Every row comes from one small tree of marks. The marks that hang from a mark follow it in brackets, in the order of their numbers. Every link used is in the known rows. Which tree was each row made from?
Known rows
z_198(z_279(z_874) z_788(z_457 z_587)): [ 16.7  -7.0  34.0 -18.9 -17.4 -26.1   7.5  -3.6  32.5  -4.2  -7.2 -23.2
   8.8   3.1   0.7  -3.8  20.6   5.1  20.1  -4.8 -15.4  -3.3 -18.0 -10.6]
z_788(z_198 z_457 z_587): [  2.1  -4.6  19.5  -9.1 -13.3 -32.2  -3.9  -7.6  12.0 -13.1 -19.2 -23.5
   3.3  12.9   5.6   1.7  18.0 -22.9   8.8  -2.5  -4.8  22.8  -2.1 -14.8]
z_788(z_198(z_279) z_457 z_587): [ 10.1  -2.4  41.8  -6.9 -11.4 -39.9  -5.8  -8.9  26.3 -15.8 -19.4 -25.7
   6.6   8.7   2.1   0.5  17.4 -17.3  18.1  -1.6   3.3  22.5 -23.6 -18.0]
z_587(z_788): [  4.7  -5.9   1.2 -14.2   1.5   2.1   7.2   3.8   9.3  -6.9  -5.8  -7.1
  -5.6   2.4   0.5   2.1   2.2   0.3  -5.8  -4.6  -8.5  -3.0   1.7  -4.5]
z_587(z_788(z_457)): [  7.4  -8.5  13.6  -7.6  -2.6 -19.1   6.5   8.8   8.4  -6.6 -11.9 -20.3
  -4.8   5.6   2.1  -0.1   2.7  14.3  -7.8   1.2  -7.6  -0.7  17.0 -12.2]
z_198(z_279(z_874) z_788(z_457)): [ 19.0  -7.5  36.3   1.6 -10.6 -31.5   6.3   3.0  27.1   9.2  -3.0 -21.3
   5.4   1.4  -0.3  -5.7  14.1  18.8  11.0  -5.3  -9.2 -17.7  -0.2 -13.0]
z_998(z_279(z_874) z_788(z_587)): [  0.5 -13.8  -2.0 -44.2 -24.2  -9.0   3.8 -16.1  26.9   2.1   1.1 -11.1
  10.2 -18.3  -5.3  -2.5  38.2  13.0  21.6  -3.8  -5.9  -6.3 -25.4 -14.5]
z_279(z_874(z_788(z_198 z_587))): [  1.2  -4.0 -18.0 -38.6 -18.5 -23.2  -3.8 -22.2  -3.8   5.0 -10.5 -22.8
  -1.4   2.0  -2.6  -3.3  24.4  -1.9  17.6  -9.8  -2.4  -4.0 -25.6 -14.7]
z_198(z_279(z_874) z_788(z_587)): [ 12.9  -5.5  21.1 -25.4 -12.9  -5.0   8.4  -9.3  33.9  -5.6  -1.5  -8.3
   8.0  -0.4  -0.2  -0.7  19.7  -8.1  22.2  -9.7 -16.5  -5.5 -33.6  -3.3]
z_998(z_279(z_874) z_788(z_198 z_457)): [  8.8 -19.0  19.5 -13.2 -25.0 -52.8  -2.2 -10.1  27.0  18.2  -9.4 -32.2
   6.7  -7.7  -2.3  -4.7  44.5  17.6  13.8  -8.5   2.4 -14.1   7.2 -35.0]
z_874(z_279 z_788(z_198)): [ 13.7   6.0 -14.6 -23.0  -9.4 -28.0 -15.4  -5.6  -4.9   9.4  -6.9 -15.8
   6.2   2.6 -13.3  -4.2  19.6 -11.7   1.8 -17.4  21.2  -7.5 -30.4 -16.9]
z_998(z_279(z_874) z_788): [  4.3 -14.3  -1.4 -24.4 -17.8 -14.8   2.6  -9.3  21.2  17.0   5.7 -10.4
   6.6 -19.4  -6.7  -4.8  31.8  25.0  13.3  -4.8   0.9 -21.0  -7.1 -17.3]
z_587(z_279(z_874(z_788(z_457)))): [ 13.7  -1.7  -7.5 -13.7 -16.9 -52.0  -0.3  -4.0   1.7  24.3  -1.1 -30.5
  -3.5  -7.2  -8.4  -7.8  12.6  64.5  -0.4 -10.5   2.4 -30.6 -15.7 -19.9]
z_279(z_874(z_788(z_198 z_457 z_587))): [  4.3  -6.1  -5.5 -32.7 -22.7 -43.8  -4.5 -17.0  -4.8   6.1 -16.4 -37.6
  -0.6   5.2  -1.3  -6.0  25.9  11.6  14.9  -4.7  -0.7  -1.7 -10.0 -21.4]
z_587(z_279): [  9.0   2.1   2.4   3.4  -3.5 -19.7   1.5   0.0  19.9   4.5   2.0  -0.6
  -0.9  -2.8  -3.2   2.6   5.4  19.5  -3.6 -14.6  -2.5  -8.0 -23.3  -5.5]
z_587(z_279(z_874)): [ 14.3  -6.2  -2.1  -8.5  -8.9 -25.0   6.9  -4.2  16.7  10.0   2.4 -10.8
  -4.9  -6.5  -2.8  -0.7  12.7  33.7  -3.6 -18.3  -9.5 -27.0 -18.2  -6.3]
z_198(z_279): [  8.4   1.7  22.4   1.9   2.2  -8.2  -2.2  -0.7  15.0  -3.0   0.0  -2.3
   3.1  -4.2  -3.3  -1.5  -1.1   6.6   8.8   0.6   8.3  -1.3 -21.7  -3.5]
z_998(z_788(z_198 z_457)): [ -0.5  -8.5  15.1   3.7 -14.9 -40.2  -4.5  -6.4  11.3  10.3 -10.1 -25.3
   7.2   8.4   2.0   0.0  27.7  -2.6   8.3   0.2  -1.8   4.1  17.5 -26.4]
z_998(z_279(z_874) z_788(z_198 z_587)): [  2.9 -16.6   4.6 -39.3 -27.1 -26.1  -0.3 -22.6  34.5   3.7  -7.6 -17.8
   8.5  -9.2  -2.8  -0.2  49.9  -8.8  24.8 -12.9  -5.3  -0.6 -26.0 -25.0]

Write each row's tree
[ 11.2   0.8  39.6  -7.9 -11.4 -19.6   1.7  -0.2  35.2  -9.4  -7.6 -13.6
  12.8   7.1   0.7  -0.3  12.7  -9.5  19.9   0.6  -9.2  16.1 -22.3  -9.8] => z_198(z_279 z_788(z_457 z_587))
[ 23.8 -16.2  20.2 -11.2 -14.7 -61.2   9.2  -1.2  32.7   3.6 -17.8 -37.8
 -10.9   6.9   1.9   1.6  26.8  26.0  -8.1 -25.9 -16.6 -21.4  -1.8 -28.9] => z_587(z_279(z_874) z_788(z_198 z_457))
[ 13.2  -2.0 -13.7 -14.1 -15.2 -48.2  -3.3 -15.3  10.4  24.8  -4.0 -22.9
  -6.0  -2.1  -7.4  -2.4  24.6  30.9   5.7 -25.4   2.1 -26.3 -31.5 -22.4] => z_587(z_279(z_874(z_788(z_198))))
[ 11.7   1.4  20.4  -6.7 -17.0 -30.5   5.2   0.6  40.6  -1.6  -5.1 -11.7
   8.8   8.0   1.0   3.7  18.4   2.6   7.2 -15.3 -19.6   9.4 -23.5 -12.4] => z_198(z_788(z_457 z_587(z_279)))
[  8.8   8.3 -22.5 -49.3 -13.2  -5.3 -10.1  -6.7  -6.9  -4.4  -2.3 -10.4
  10.8  -5.6 -15.1  -4.8  12.5  -3.8   7.1  -7.9  14.4   1.1 -46.8  -3.9] => z_874(z_279 z_788(z_587))
[  1.4  -8.6  16.4  -6.1 -16.4 -29.2  -3.6   0.3  22.6  13.1  -0.7 -15.7
  11.7 -12.1  -5.6  -3.6  25.6  22.7  10.4   4.8   7.8   0.8   2.9 -24.2] => z_998(z_279 z_788(z_457))
[  4.0  -4.1 -17.0 -17.8 -11.8 -27.9  -4.6 -14.9  -9.2  19.7  -6.0 -22.2
  -4.8   0.9  -4.1  -4.9  18.7  11.8   8.7 -11.3   4.8 -18.2  -8.9 -17.3] => z_279(z_874(z_788(z_198)))
[  4.0   6.2  10.2 -24.8 -10.4 -24.7 -11.0 -19.0  13.7  -1.5 -11.2 -17.0
   5.8   1.9  -6.2  -1.0  15.9 -10.4  25.6  -5.4  12.1  14.8 -53.0 -17.1] => z_874(z_788(z_198(z_279) z_587))
[ 17.1  -7.0  14.9 -17.8 -22.5 -36.2  10.9  -2.9  38.2   2.2  -4.8 -20.7
   4.8   4.4   0.9   0.5  25.9  17.8   6.9 -19.6 -26.7 -10.5 -19.1 -13.2] => z_198(z_788(z_457 z_587(z_279(z_874))))
[  9.8  -1.4  10.9 -35.0 -17.8 -35.3  -2.4 -11.2   2.1   1.8  -7.8 -33.0
   4.4  -7.7  -7.2 -10.1  13.4  37.8  20.8   5.3   6.3  -8.7 -30.8 -14.5] => z_198(z_279(z_874(z_788(z_457 z_587))))
[ 15.7  -4.3  -0.5  -8.5 -19.9 -68.4  -4.0  -9.9   9.2  24.9  -9.7 -38.2
  -5.0   1.6  -5.7  -4.9  24.5  43.1   2.2 -20.6   2.6 -23.9 -16.7 -29.4] => z_587(z_279(z_874(z_788(z_198 z_457))))
[ 13.2   0.4  41.2  12.4  -4.8 -25.2   0.9   7.0  30.1   4.3  -3.4 -12.9
   9.4   5.8  -0.8  -1.9   7.1   4.7  11.1  -1.1  -2.3   0.7  -5.3 -12.6] => z_198(z_279 z_788(z_457))
[  8.9   3.4   7.1 -12.7 -12.7  -9.3   6.0  -4.7  41.5  -3.4   0.6   2.6
   8.0   5.2  -0.4   6.3  17.3  -9.3   9.3 -20.7 -21.0   6.4 -39.1  -5.1] => z_198(z_788(z_587(z_279)))
[ 16.0  -5.6  22.4  -4.8  -6.6 -10.6   7.1  -2.2  28.2   8.8   3.2  -8.4
   4.5  -1.1  -1.9  -2.8  13.3   5.9  14.8 -12.0 -10.6 -19.6 -16.5  -6.0] => z_198(z_279(z_874) z_788)
[  4.8  -4.1 -10.6 -17.5 -13.5 -32.4  -1.7  -3.5 -17.7  18.4  -3.1 -29.8
  -2.5  -4.6  -5.7 -10.4   8.3  45.2   2.8   3.8   4.7 -21.9   7.6 -14.3] => z_279(z_874(z_788(z_457)))
[ 18.0  -8.7  24.1   0.2  -8.6 -55.2   3.8   2.8  34.7  -1.3 -18.3 -28.2
  -6.8  11.0   1.5   5.0  20.4  11.8  -8.7 -22.9  -9.2  -2.3  -6.0 -28.2] => z_587(z_279 z_788(z_198 z_457))
[ 10.4   0.6  -1.6 -20.5  -7.1 -19.7  -2.4 -10.1  -1.9  16.4   2.2 -18.5
  -0.4 -12.3 -10.4  -8.9   7.0  38.6  14.5  -1.9  11.6 -25.3 -30.8 -10.2] => z_198(z_279(z_874(z_788)))
[  7.1   5.9  10.4  -4.1  -4.2 -31.2 -12.0 -11.7   8.4  12.6  -6.6 -15.7
   2.3   0.6  -7.3  -3.4  10.5   4.0  17.5  -6.1  19.2  -0.2 -35.5 -19.7] => z_874(z_788(z_198(z_279)))
[ -2.0  -8.1  15.8 -26.7 -22.9 -23.6  -2.4  -6.2  28.3  -2.1  -5.2 -15.9
  15.3 -11.2  -4.2  -1.9  31.4   9.7  18.8   6.2   1.7  14.3 -13.3 -21.4] => z_998(z_279 z_788(z_457 z_587))
[  8.7   0.5  15.7 -11.4 -14.1 -34.3   1.8  -1.4  23.8  -8.6  -7.9 -16.1
   3.7   1.6  -0.3   1.7  11.6  18.7   1.5  -7.6  -8.2   8.7 -24.5 -10.5] => z_788(z_457 z_587(z_279))
[ -4.1   4.1 -13.5 -27.0 -12.7 -16.4  -9.1 -18.3  -0.8   1.0 -10.9 -13.4
   2.4   5.9  -3.2   0.1  17.0 -16.5  17.3  -6.1   4.3  15.8 -31.1 -14.2] => z_874(z_788(z_198 z_587))
[  8.3 -11.9  -1.9 -30.9 -26.1 -38.2   4.5 -22.8  35.4   5.2  -5.8 -22.8
   4.5  -0.2  -0.9   3.5  44.6   6.3  16.5 -22.2 -18.6 -11.8 -33.5 -22.9] => z_998(z_788(z_198 z_587(z_279(z_874))))
[ 16.7   3.2  -1.6 -17.2 -13.8 -48.8 -16.3  -0.3  -6.0  10.8 -12.8 -30.4
   7.3   5.3 -11.9  -7.3  20.2   1.8  -0.8 -11.5  22.6  -5.4 -13.8 -24.2] => z_874(z_279 z_788(z_198 z_457))
[  9.0 -10.7  21.3  -1.6  -5.7 -35.8   2.6   2.8  15.8  -6.7 -20.9 -27.8
  -6.0  14.3   4.7   2.2  14.6  -6.9  -5.6  -8.1  -6.6   5.3  17.3 -22.2] => z_587(z_788(z_198 z_457))
[  6.8   4.0  22.9 -19.3 -14.9 -45.9 -12.1 -13.8  12.2  -1.6 -17.1 -31.7
   6.7   4.8  -4.7  -3.9  17.2   1.8  23.2  -0.3  12.4  16.5 -37.3 -24.3] => z_874(z_788(z_198(z_279) z_457 z_587))
[ 12.5  -3.0  43.7  12.9  -5.1 -46.4  -6.9  -1.9  20.8  -1.1 -14.9 -23.9
   2.9   7.3   1.1  -1.5  11.3  -2.7   9.3  -3.4   9.7   7.4  -7.2 -20.5] => z_788(z_198(z_279) z_457)
[ 16.1  -6.2  16.7  -4.7  -5.8 -37.8   7.6   9.0  27.9  -1.5  -9.8 -21.1
  -5.6   2.9  -1.2   2.2   7.4  33.1 -12.0 -13.9 -10.9  -9.3  -6.1 -17.9] => z_587(z_279 z_788(z_457))
[ 13.1  -2.4  12.2 -16.2 -11.8 -41.0  -3.6  -4.2  -3.2  17.6  -4.0 -33.9
   0.8  -8.5  -8.8 -11.7   6.9  52.4  12.3   4.2  12.7 -22.3 -14.8 -17.3] => z_198(z_279(z_874(z_788(z_457))))
[ 10.8 -12.7  18.8 -11.5 -14.2 -33.7  -0.2 -16.4  24.4  11.9  -3.8 -24.4
   5.2  -2.4  -2.3  -2.2  32.9   6.9  20.4  -7.7  -1.2 -19.5 -15.0 -23.3] => z_998(z_788(z_198(z_279(z_874))))
[ 17.7  -8.6  43.6  -1.5  -3.3 -44.0   0.2   2.0  29.7  -8.4 -20.9 -30.1
  -2.7   9.8   1.4   0.7  13.8  -2.2   3.7  -7.0   1.4   4.8  -6.3 -25.5] => z_587(z_788(z_198(z_279) z_457))
[ 13.8   3.5  -2.1 -38.0 -20.3 -43.2 -15.2  -7.5  -1.0  -3.5 -16.9 -31.5
  10.8   6.2 -10.3  -5.0  25.5 -12.7   7.7 -11.0  15.9   8.8 -31.6 -21.5] => z_874(z_279 z_788(z_198 z_457 z_587))
